Each row was made from one path, in order. Every step used is in the known rows, and no mark comes twice. Write each row's path.
Known rows:
rapa tonevum memop: 16.2 -2.4 -13.3 -7.2 -6.9 6.7 14.4 18.5 19.3 5.2 -21.9 -5.7 -22.3 11.8 -7.9 32.5 -5.3 -15.7 -11.2 -49.2 13.1 39.8 -44.4
sudota tonevum rapa gomenik vazo: 0.4 35.0 18.9 10.3 19.7 -17.2 0.8 -6.2 -13.5 -38.3 -14.0 -4.1 -16.8 -23.0 -72.0 19.6 12.4 2.4 -16.7 10.9 21.4 -19.6 -16.7
pefu gomenik vazo taluzag rapa tonevum memop: -4.7 47.1 -3.2 2.5 -1.9 -2.3 4.1 20.7 24.3 -11.3 -36.0 1.2 -42.8 9.8 -29.9 21.7 -0.3 0.2 -12.2 -85.6 4.4 -27.7 -23.8
pefu gomenik vazo taluzag rapa tonevum: 4.1 70.7 16.8 -0.1 -4.3 -11.0 1.5 5.0 18.2 -16.2 -22.3 8.3 -24.7 12.6 -31.9 7.8 -8.6 -3.2 -27.7 -61.6 -9.0 -49.2 -17.8
tonevum rapa gomenik sotup taluzag: -13.9 29.1 29.1 -7.8 11.6 4.4 -5.7 -42.3 6.4 -37.1 -9.1 12.8 -29.2 -45.9 -56.6 49.8 12.3 -5.1 6.5 44.9 -11.7 26.7 -39.9
rapa taluzag vazo gomenik sotup: 4.5 35.3 22.7 3.2 10.9 -20.1 25.0 -22.8 2.3 11.7 -25.4 -56.5 -9.7 -15.2 -2.5 29.7 10.1 15.1 45.2 9.8 -21.3 -3.9 -13.5
vazo gomenik sotup taluzag rapa: -20.8 45.2 29.0 -5.6 -6.4 0.4 22.9 -23.1 37.0 -12.9 -21.3 -13.9 -1.1 -8.8 -12.2 12.4 -10.7 17.5 -17.9 31.8 -28.9 0.0 20.4
taluzag vazo gomenik: -10.3 16.1 -7.5 13.0 -4.3 -9.3 23.7 -15.6 -11.9 22.0 -10.9 -4.4 3.0 5.4 5.5 4.2 -4.9 26.9 40.1 -20.0 -16.5 -34.0 30.0
sudota tonevum: 4.9 7.5 11.0 -7.5 -3.3 7.9 -4.5 -10.3 8.5 -9.2 -8.8 -10.7 -4.8 -10.7 -21.8 25.4 -2.9 -1.1 -59.9 21.1 6.4 15.9 -6.0
gomenik vazo taluzag rapa tonevum memop: 2.3 34.1 -5.1 7.0 -9.6 4.8 21.3 44.6 41.6 -7.7 -25.6 -24.6 -24.9 12.0 -16.1 11.1 -13.2 9.5 -42.4 -60.6 4.3 -15.1 -17.9
tonevum rapa gomenik vazo: -1.4 30.9 9.7 15.2 21.9 -21.2 5.5 0.3 -17.8 -32.1 -6.4 4.8 -15.0 -12.5 -53.6 1.6 15.4 3.6 28.5 -4.8 17.1 -35.0 -11.7
rapa gomenik vazo: 9.1 57.7 14.2 19.6 19.4 -23.1 -0.9 -2.0 -23.0 -20.6 -6.1 -31.5 3.1 -19.2 -41.2 -14.1 14.7 11.0 7.7 -5.9 11.9 -41.6 -12.5
vazo gomenik sotup taluzag: -9.1 46.1 26.4 3.0 -2.9 5.7 8.5 -40.6 11.9 -13.2 -16.9 3.1 -26.9 -30.2 -20.8 35.8 3.5 13.1 -23.9 17.5 -30.3 27.1 -18.2
vazo taluzag rapa gomenik: 3.2 32.7 2.0 14.8 2.2 -8.7 -1.4 0.3 20.0 5.3 -0.7 -34.8 0.6 -0.9 -24.6 -5.6 -10.1 15.1 -2.7 25.4 -9.1 -54.8 -14.6
lazum pefu gomenik vazo taluzag rapa tonevum: -8.9 56.6 26.4 -9.6 -6.4 -8.6 0.9 17.2 24.8 -32.5 -14.2 15.2 -38.1 18.2 -16.5 -4.8 -20.4 -3.3 -30.8 -66.9 -11.3 -55.4 2.2
sudota tonevum memop: -8.7 -11.3 -7.1 -4.2 -2.0 14.5 -1.9 9.0 15.6 -3.1 -22.3 -14.9 -20.0 -11.7 -17.7 38.3 1.9 2.1 -39.5 -7.9 17.8 38.4 -16.1
pefu gomenik vazo taluzag: -10.3 58.5 9.6 18.8 6.3 -5.3 -29.5 -7.1 -16.5 -17.8 -11.3 16.9 -45.5 -21.3 -26.8 6.0 18.4 14.7 -12.9 -57.7 -11.0 -57.1 -15.1
sotup taluzag rapa tonevum: -5.9 39.9 14.0 -19.4 -18.4 14.1 36.6 -0.5 37.0 -17.7 -16.2 18.2 2.9 13.2 -21.5 14.7 -19.1 -6.0 -37.3 -0.7 -12.0 16.6 0.8
lazum pefu gomenik: -34.3 -1.3 16.9 -18.8 8.0 -4.0 -29.3 -15.8 -16.4 -30.5 -3.5 43.4 -37.1 1.3 1.7 -2.5 3.6 -12.4 38.0 -40.0 -2.8 -22.1 11.8
taluzag vazo gomenik sotup: 3.8 26.0 21.5 4.1 4.4 -21.3 3.9 -28.2 2.9 10.6 -15.2 -41.7 -5.9 -14.4 1.0 22.7 -0.6 15.1 16.2 -6.3 -22.6 -24.2 4.3
rapa gomenik: 14.0 18.8 0.4 10.0 11.8 -14.1 -9.1 -15.7 -14.0 1.0 0.3 -20.1 5.9 -11.3 -27.3 3.0 8.3 -2.1 23.0 21.2 4.4 -17.9 -31.3

Which path is each row?
-32.5 38.2 28.1 -14.8 -3.2 10.2 1.7 -31.8 0.0 -17.9 -7.5 -1.0 -5.2 -45.6 -19.6 26.6 5.8 17.1 5.9 11.3 -20.2 -6.9 36.4
gomenik sotup taluzag vazo
-3.4 12.4 19.1 -0.5 13.2 -19.1 31.6 -21.6 4.2 -0.6 -26.3 -29.1 -29.2 -8.9 -14.6 47.4 9.3 8.2 66.7 12.9 -16.3 11.1 -18.0
tonevum rapa taluzag vazo gomenik sotup
-20.0 42.2 11.0 -0.8 1.3 1.9 16.9 -16.8 11.6 -17.9 -7.0 -3.2 15.6 -15.4 -36.5 -3.2 -1.6 10.8 13.1 44.3 -7.9 -22.4 6.1
sotup taluzag rapa gomenik
15.5 29.2 4.5 -3.5 -17.6 3.8 17.1 18.3 45.9 6.3 -8.9 -15.3 -7.7 23.3 -5.6 10.5 -27.3 -3.0 -49.3 -18.5 -14.9 -18.4 -21.9
vazo taluzag rapa tonevum
-3.5 51.0 33.1 -4.4 7.4 1.8 -11.2 -43.3 1.4 -22.9 -9.3 -14.2 -12.9 -50.8 -47.4 32.6 12.1 1.7 -16.1 42.0 -14.3 14.6 -37.8
rapa gomenik sotup taluzag
-22.1 54.6 28.8 -7.5 5.4 0.6 -4.1 -44.4 -11.1 -17.5 -7.0 -17.6 2.5 -54.1 -39.4 28.2 12.2 16.0 23.7 23.7 -16.5 -20.9 11.2
rapa gomenik sotup taluzag vazo
-11.6 44.7 10.5 17.6 -4.0 -4.5 9.3 25.2 27.8 -12.0 -5.4 -23.8 -2.8 2.4 -8.3 -21.5 -9.3 28.2 -42.3 -12.4 -10.3 -68.8 31.6
gomenik vazo taluzag rapa
-41.9 33.8 46.2 -26.3 5.2 10.3 -31.9 -42.2 -0.1 -49.7 -10.3 38.6 -46.1 -41.3 -21.4 26.5 9.0 -8.1 0.8 -4.3 -24.0 10.5 0.3
lazum pefu gomenik sotup taluzag
-16.4 4.0 -9.5 9.8 5.8 -5.6 52.4 -8.9 -8.5 8.9 -22.6 5.2 -24.3 12.7 -7.2 30.3 6.4 18.2 87.2 -2.5 -12.1 -0.3 1.1
tonevum rapa taluzag vazo gomenik
-3.8 24.8 -4.5 12.7 1.4 -6.8 48.2 -9.8 -12.1 20.4 -21.3 -27.7 -5.3 7.9 5.0 12.5 6.3 25.3 69.6 -6.8 -15.9 -12.3 5.9
rapa taluzag vazo gomenik
1.0 57.7 17.9 14.7 17.2 -26.1 12.0 7.1 -1.5 -20.5 -9.5 -38.9 24.5 -1.8 -38.1 -31.4 4.4 16.9 10.8 5.7 11.3 -63.4 17.4
taluzag rapa gomenik vazo
-35.8 31.0 25.8 -11.7 8.9 2.7 4.3 -42.4 -7.7 -27.7 -8.3 10.1 -16.8 -48.1 -53.2 44.6 10.0 10.0 40.1 27.6 -14.2 -9.6 10.3
tonevum rapa gomenik sotup taluzag vazo
17.2 19.5 7.4 -15.7 -10.5 -6.5 27.5 13.8 34.6 -0.4 -13.6 -9.3 12.8 32.5 -8.6 2.7 -22.3 -13.7 -24.5 -13.4 -0.2 0.2 -5.8
taluzag rapa tonevum
8.2 44.7 30.3 5.7 8.7 -21.6 -20.5 -14.7 30.6 -2.5 -4.6 -71.0 -1.7 -22.5 -26.6 11.3 -4.1 5.4 -16.7 41.2 -16.5 -41.4 -31.6
vazo taluzag rapa gomenik sotup
-12.6 5.8 0.3 3.6 2.4 -0.2 53.1 -12.6 -3.1 1.6 -28.9 -3.7 -28.1 4.7 -25.1 50.6 5.7 17.6 45.3 15.0 -8.1 11.1 -4.7
sudota tonevum rapa taluzag vazo gomenik
16.3 54.5 14.4 5.3 -10.4 -2.9 22.0 27.4 37.6 -9.6 -13.8 -20.3 -8.9 16.4 -20.7 -1.2 -19.9 5.6 -57.3 -40.8 -7.7 -39.5 -9.1
gomenik vazo taluzag rapa tonevum
-26.7 37.4 -2.5 10.9 -12.1 10.1 30.0 -29.9 -10.4 6.6 -13.3 21.4 -10.5 -12.0 -8.9 20.3 -0.6 33.5 27.8 -10.2 -27.7 -14.5 39.2
sotup taluzag vazo gomenik
